Every row comes from one small tree of marks. The marks that hang from a mark follow it in brackets, in alphabetical order. Every link used is in the known rows. Which tree was each row made from?
Known rows:
mubi(regot(rogudeb(namef) sepuz)): [ 0.03  0.15 -0.13  0.23 -0.65 -0.17 -0.11 -0.25  0.04 -0.02 -0.05  0.26
 -0.25 -0.15 -0.16  0.00  0.10  0.30  0.16  0.04  0.05  0.02]
pirav(namef(rogudeb(regot(mubi)))): [ 0.24  0.10 -0.01  0.17  0.00 -0.56 -0.17 -0.19 -0.21  0.03 -0.30  0.01
 -0.24 -0.09 -0.08 -0.10  0.15  0.35 -0.12  0.01 -0.17 -0.14]
dezo(mevek(sepuz(regot))): [ 0.24  0.18 -0.18  0.36 -0.40 -0.68 -0.06  0.06 -0.10  0.04  0.08  0.18
 -0.15 -0.16 -0.06 -0.09  0.17 -0.14  0.16  0.06 -0.04  0.35]
funomen(famepu(regot(mubi rogudeb(namef) sepuz))): [-0.08  0.11 -0.48  0.17 -0.63 -0.11 -0.21 -0.30 -0.04  0.19 -0.25  0.32
 -0.15 -0.01 -0.23  0.06 -0.16  0.35  0.12  0.00  0.21 -0.06]
dezo(mevek(sepuz)): [ 0.19  0.18 -0.24  0.38 -0.30 -0.44  0.02  0.01 -0.15 -0.04 -0.06  0.14
 -0.06 -0.07 -0.05 -0.05  0.21 -0.04  0.12  0.02  0.01  0.32]
namef(pirav rogudeb(regot(mubi sepuz))): [-0.14  0.15  0.07  0.15 -0.12 -0.53 -0.17 -0.07 -0.10  0.02 -0.17  0.20
 -0.07 -0.04 -0.10 -0.11  0.24  0.13  0.12  0.01 -0.14 -0.11]
pirav(namef(rogudeb)): [ 0.34  0.23  0.06  0.22  0.13 -0.38 -0.05 -0.19 -0.28  0.05 -0.28  0.10
 -0.23 -0.04 -0.09 -0.14  0.17  0.18 -0.08  0.04 -0.13  0.05]
pirav(namef): [ 0.28  0.21  0.04  0.29  0.07 -0.09 -0.05 -0.13 -0.28  0.05 -0.13  0.06
 -0.30 -0.11 -0.08 -0.10  0.16  0.15  0.00  0.02 -0.05  0.09]
mubi(regot(rogudeb sepuz)): [ 0.11  0.13  0.17  0.28 -0.57 -0.42 -0.09 -0.16 -0.01 -0.02 -0.07  0.22
 -0.05 -0.14 -0.12 -0.01  0.18  0.22  0.18  0.01 -0.05  0.13]
funomen(famepu(regot)): [ 0.03  0.28  0.12  0.28  0.00 -0.31 -0.11 -0.16 -0.22  0.27 -0.11  0.22
 -0.18  0.00 -0.07 -0.02  0.05  0.13  0.05 -0.07  0.04  0.04]
funomen(famepu(regot(mubi rogudeb sepuz))): [-0.01  0.09 -0.12  0.22 -0.51 -0.34 -0.19 -0.22 -0.08  0.18 -0.27  0.26
  0.06 -0.01 -0.18  0.04 -0.07  0.30  0.12 -0.01  0.12  0.05]
namef(rogudeb(regot)): [ 0.10  0.23  0.13  0.21 -0.05 -0.77 -0.08 -0.09 -0.20  0.09 -0.08  0.08
 -0.18 -0.08 -0.05 -0.12  0.24  0.32 -0.01  0.05 -0.14 -0.04]
dezo(mevek(sepuz(regot(mubi rogudeb(namef(pirav)))))): [-0.13  0.06 -0.63  0.17 -0.67 -0.53 -0.29 -0.18 -0.01 -0.04 -0.15  0.24
 -0.15 -0.09 -0.14 -0.11 -0.05 -0.01  0.16  0.09 -0.03  0.28]
mevek(dezo): [ 0.04  0.28  0.01  0.31 -0.30 -0.32 -0.07 -0.05 -0.34 -0.02 -0.20  0.10
 -0.13 -0.14 -0.06 -0.04  0.25  0.12  0.07  0.14  0.02  0.07]
regot(mubi sepuz): [ 0.06  0.14 -0.09  0.28 -0.44 -0.08 -0.06  0.02 -0.22  0.03 -0.14  0.08
  0.03 -0.10 -0.14 -0.02  0.17  0.22  0.16  0.07  0.02  0.11]
rogudeb(regot(sepuz)): [ 0.09  0.20  0.04  0.31 -0.22 -0.40 -0.03  0.02 -0.08  0.05  0.11  0.16
 -0.20 -0.19 -0.06 -0.03  0.30  0.16  0.17  0.03  0.04 -0.02]
regot(mubi rogudeb(namef) sepuz): [-0.02  0.08 -0.56  0.18 -0.79 -0.06 -0.12 -0.20 -0.11  0.02 -0.18  0.14
 -0.06 -0.11 -0.22 -0.01  0.01  0.41  0.15  0.16  0.12  0.07]
namef(pirav rogudeb(regot(mubi))): [-0.20  0.17  0.06  0.13 -0.03 -0.62 -0.22 -0.14 -0.21  0.04 -0.22  0.10
 -0.08  0.00 -0.05 -0.14  0.19  0.23  0.03  0.00 -0.24 -0.07]
rogudeb(namef(pirav) regot(mubi)): [-0.27  0.18 -0.28  0.13 -0.16 -0.13 -0.23 -0.17 -0.15  0.03 -0.08  0.11
 -0.34 -0.11 -0.08 -0.09  0.10  0.25  0.10  0.01 -0.09 -0.12]
mevek(dezo sepuz(regot(mubi rogudeb(namef(pirav))))): [-0.20  0.16 -0.46  0.17 -0.83 -0.52 -0.39 -0.17 -0.11 -0.08 -0.28  0.17
 -0.08 -0.21 -0.18 -0.05  0.06  0.08  0.07  0.21  0.00  0.05]
funomen(famepu): [ 0.07  0.28  0.03  0.28  0.10 -0.28 -0.08 -0.10 -0.28  0.15  0.03  0.09
 -0.15 -0.04 -0.05 -0.09  0.10  0.15  0.08  0.00  0.05  0.06]
mevek(sepuz): [ 0.15  0.23  0.02  0.35 -0.24 -0.43 -0.05  0.00 -0.21  0.03 -0.07  0.05
  0.02 -0.12 -0.10 -0.03  0.25  0.19  0.08  0.07  0.02  0.17]

Which tree is each row?
[-0.24  0.14 -0.38  0.09 -0.51 -0.31 -0.33 -0.24 -0.16  0.11 -0.15  0.16
 -0.17 -0.09 -0.17 -0.14 -0.07  0.22  0.13  0.13 -0.09  0.16]
sepuz(regot(mubi rogudeb(namef(pirav))))
[-0.19  0.20 -0.32  0.17 -0.39 -0.02 -0.12 -0.23 -0.06 -0.01 -0.05  0.30
 -0.19 -0.04 -0.15 -0.10  0.11  0.11  0.23  0.11  0.09  0.10]
regot(rogudeb(namef(pirav)) sepuz)
[-0.06  0.09 -0.53  0.16 -0.63 -0.10 -0.17 -0.27 -0.23  0.05 -0.25  0.03
 -0.07 -0.06 -0.18 -0.05 -0.06  0.51  0.07  0.13  0.01  0.12]
regot(mubi rogudeb(namef))
[ 0.19  0.10 -0.26  0.31 -0.61 -0.89 -0.12 -0.05 -0.05  0.01 -0.02  0.19
 -0.07 -0.17 -0.10 -0.10  0.08 -0.02  0.13  0.09 -0.01  0.43]
dezo(mevek(sepuz(regot(rogudeb))))
[-0.23  0.21 -0.31  0.14 -0.26 -0.11 -0.17 -0.29 -0.17  0.03 -0.12  0.21
 -0.21  0.00 -0.13 -0.13  0.04  0.17  0.13  0.09 -0.02  0.15]
regot(rogudeb(namef(pirav)))
[ 0.14  0.01 -0.35  0.28 -0.77 -0.84 -0.19 -0.07 -0.09 -0.01 -0.14  0.11
  0.07 -0.16 -0.13 -0.07  0.02  0.09  0.11  0.10 -0.05  0.41]
dezo(mevek(sepuz(regot(mubi rogudeb))))
[ 0.05  0.11 -0.03  0.21 -0.33 -0.65 -0.09 -0.05 -0.12  0.02 -0.16  0.10
 -0.03 -0.11 -0.12 -0.04  0.23  0.33  0.07  0.04 -0.08 -0.10]
namef(rogudeb(regot(mubi sepuz)))
[-0.02  0.09 -0.47  0.14 -0.71 -0.36 -0.27 -0.21 -0.18  0.13 -0.13  0.05
 -0.14 -0.15 -0.19 -0.09 -0.09  0.41  0.09  0.17 -0.03  0.15]
sepuz(regot(mubi rogudeb(namef)))
[-0.22  0.21 -0.02  0.14 -0.30 -0.18 -0.23 -0.35 -0.05  0.00 -0.13  0.24
 -0.31 -0.07 -0.10 -0.09  0.06  0.21  0.12 -0.03 -0.13  0.04]
mubi(regot(rogudeb(namef(pirav))))
[-0.28  0.15 -0.37  0.12 -0.40 -0.05 -0.27 -0.33 -0.01  0.14 -0.29  0.40
 -0.15  0.04 -0.20  0.01 -0.13  0.16  0.16 -0.04  0.13 -0.06]
funomen(famepu(regot(mubi rogudeb(namef(pirav)) sepuz)))
[-0.24  0.13 -0.38  0.15 -0.67 -0.04 -0.26 -0.29 -0.02  0.10 -0.35  0.38
 -0.12  0.02 -0.21  0.00 -0.05  0.26  0.18  0.03  0.06  0.04]
famepu(regot(mubi rogudeb(namef(pirav)) sepuz))
[ 0.11  0.03 -0.74  0.24 -0.86 -0.63 -0.21 -0.16 -0.04  0.00 -0.14  0.14
 -0.12 -0.16 -0.16 -0.06 -0.07  0.16  0.12  0.12  0.02  0.30]
dezo(mevek(sepuz(regot(mubi rogudeb(namef)))))
[-0.11  0.24  0.16  0.19  0.03 -0.60 -0.08 -0.07 -0.07  0.02 -0.01  0.27
 -0.17 -0.05 -0.06 -0.13  0.32  0.03  0.13  0.01 -0.11 -0.09]
namef(pirav rogudeb(regot(sepuz)))
[ 0.05  0.06 -0.22  0.24 -0.70 -0.27 -0.11 -0.11 -0.17  0.01 -0.21  0.10
  0.16 -0.10 -0.18 -0.03  0.08  0.36  0.16  0.13  0.05  0.19]
regot(mubi rogudeb sepuz)
[-0.14  0.27  0.19  0.16  0.17 -0.69 -0.13 -0.13 -0.17  0.05 -0.08  0.20
 -0.19 -0.02 -0.03 -0.17  0.27  0.11  0.05 -0.03 -0.20 -0.05]
namef(pirav rogudeb(regot))
[ 0.02  0.11 -0.06  0.27 -0.39 -0.35 -0.10  0.03 -0.11  0.03 -0.01  0.07
 -0.10 -0.17 -0.10  0.00  0.22  0.27  0.14  0.03  0.01 -0.04]
rogudeb(regot(mubi sepuz))
[-0.07  0.15 -0.54  0.21 -0.49 -0.54 -0.20 -0.18  0.02 -0.03 -0.01  0.33
 -0.24 -0.11 -0.12 -0.14  0.03 -0.15  0.18  0.08  0.00  0.31]
dezo(mevek(sepuz(regot(rogudeb(namef(pirav))))))
[ 0.03  0.20 -0.38  0.19 -0.55 -0.39 -0.20 -0.21 -0.16  0.16  0.03  0.14
 -0.26 -0.15 -0.16 -0.11 -0.01  0.30  0.12  0.17  0.00  0.18]
sepuz(regot(rogudeb(namef)))
[ 0.20  0.09 -0.28  0.32 -0.55 -0.61 -0.15  0.05 -0.14  0.01 -0.07  0.09
 -0.04 -0.15 -0.08 -0.06  0.10 -0.05  0.12  0.07 -0.05  0.32]
dezo(mevek(sepuz(regot(mubi))))
[-0.24  0.11 -0.45  0.13 -0.57  0.00 -0.20 -0.21 -0.09 -0.01 -0.21  0.21
 -0.06 -0.03 -0.20 -0.07  0.04  0.21  0.18  0.11  0.05  0.08]
regot(mubi rogudeb(namef(pirav)) sepuz)
[-0.07  0.15 -0.34  0.19 -0.36 -0.21 -0.17 -0.14 -0.18  0.09 -0.05  0.02
 -0.32 -0.13 -0.10 -0.02  0.06  0.43  0.07  0.05 -0.02 -0.11]
rogudeb(namef regot(mubi))
[ 0.13  0.14 -0.62  0.27 -0.69 -0.67 -0.13 -0.14 -0.01  0.01 -0.01  0.22
 -0.22 -0.16 -0.14 -0.08  0.00  0.02  0.14  0.12  0.06  0.31]
dezo(mevek(sepuz(regot(rogudeb(namef)))))
[ 0.10  0.18 -0.11  0.33 -0.69 -0.65 -0.26  0.07 -0.24 -0.02 -0.24  0.01
  0.01 -0.28 -0.13 -0.01  0.21  0.08  0.04  0.19 -0.02  0.08]
mevek(dezo sepuz(regot(mubi)))
[-0.22  0.27 -0.18  0.17  0.03 -0.16 -0.17 -0.16 -0.12  0.06  0.08  0.18
 -0.45 -0.09 -0.05 -0.12  0.17  0.16  0.12  0.01 -0.05 -0.08]
rogudeb(namef(pirav) regot)
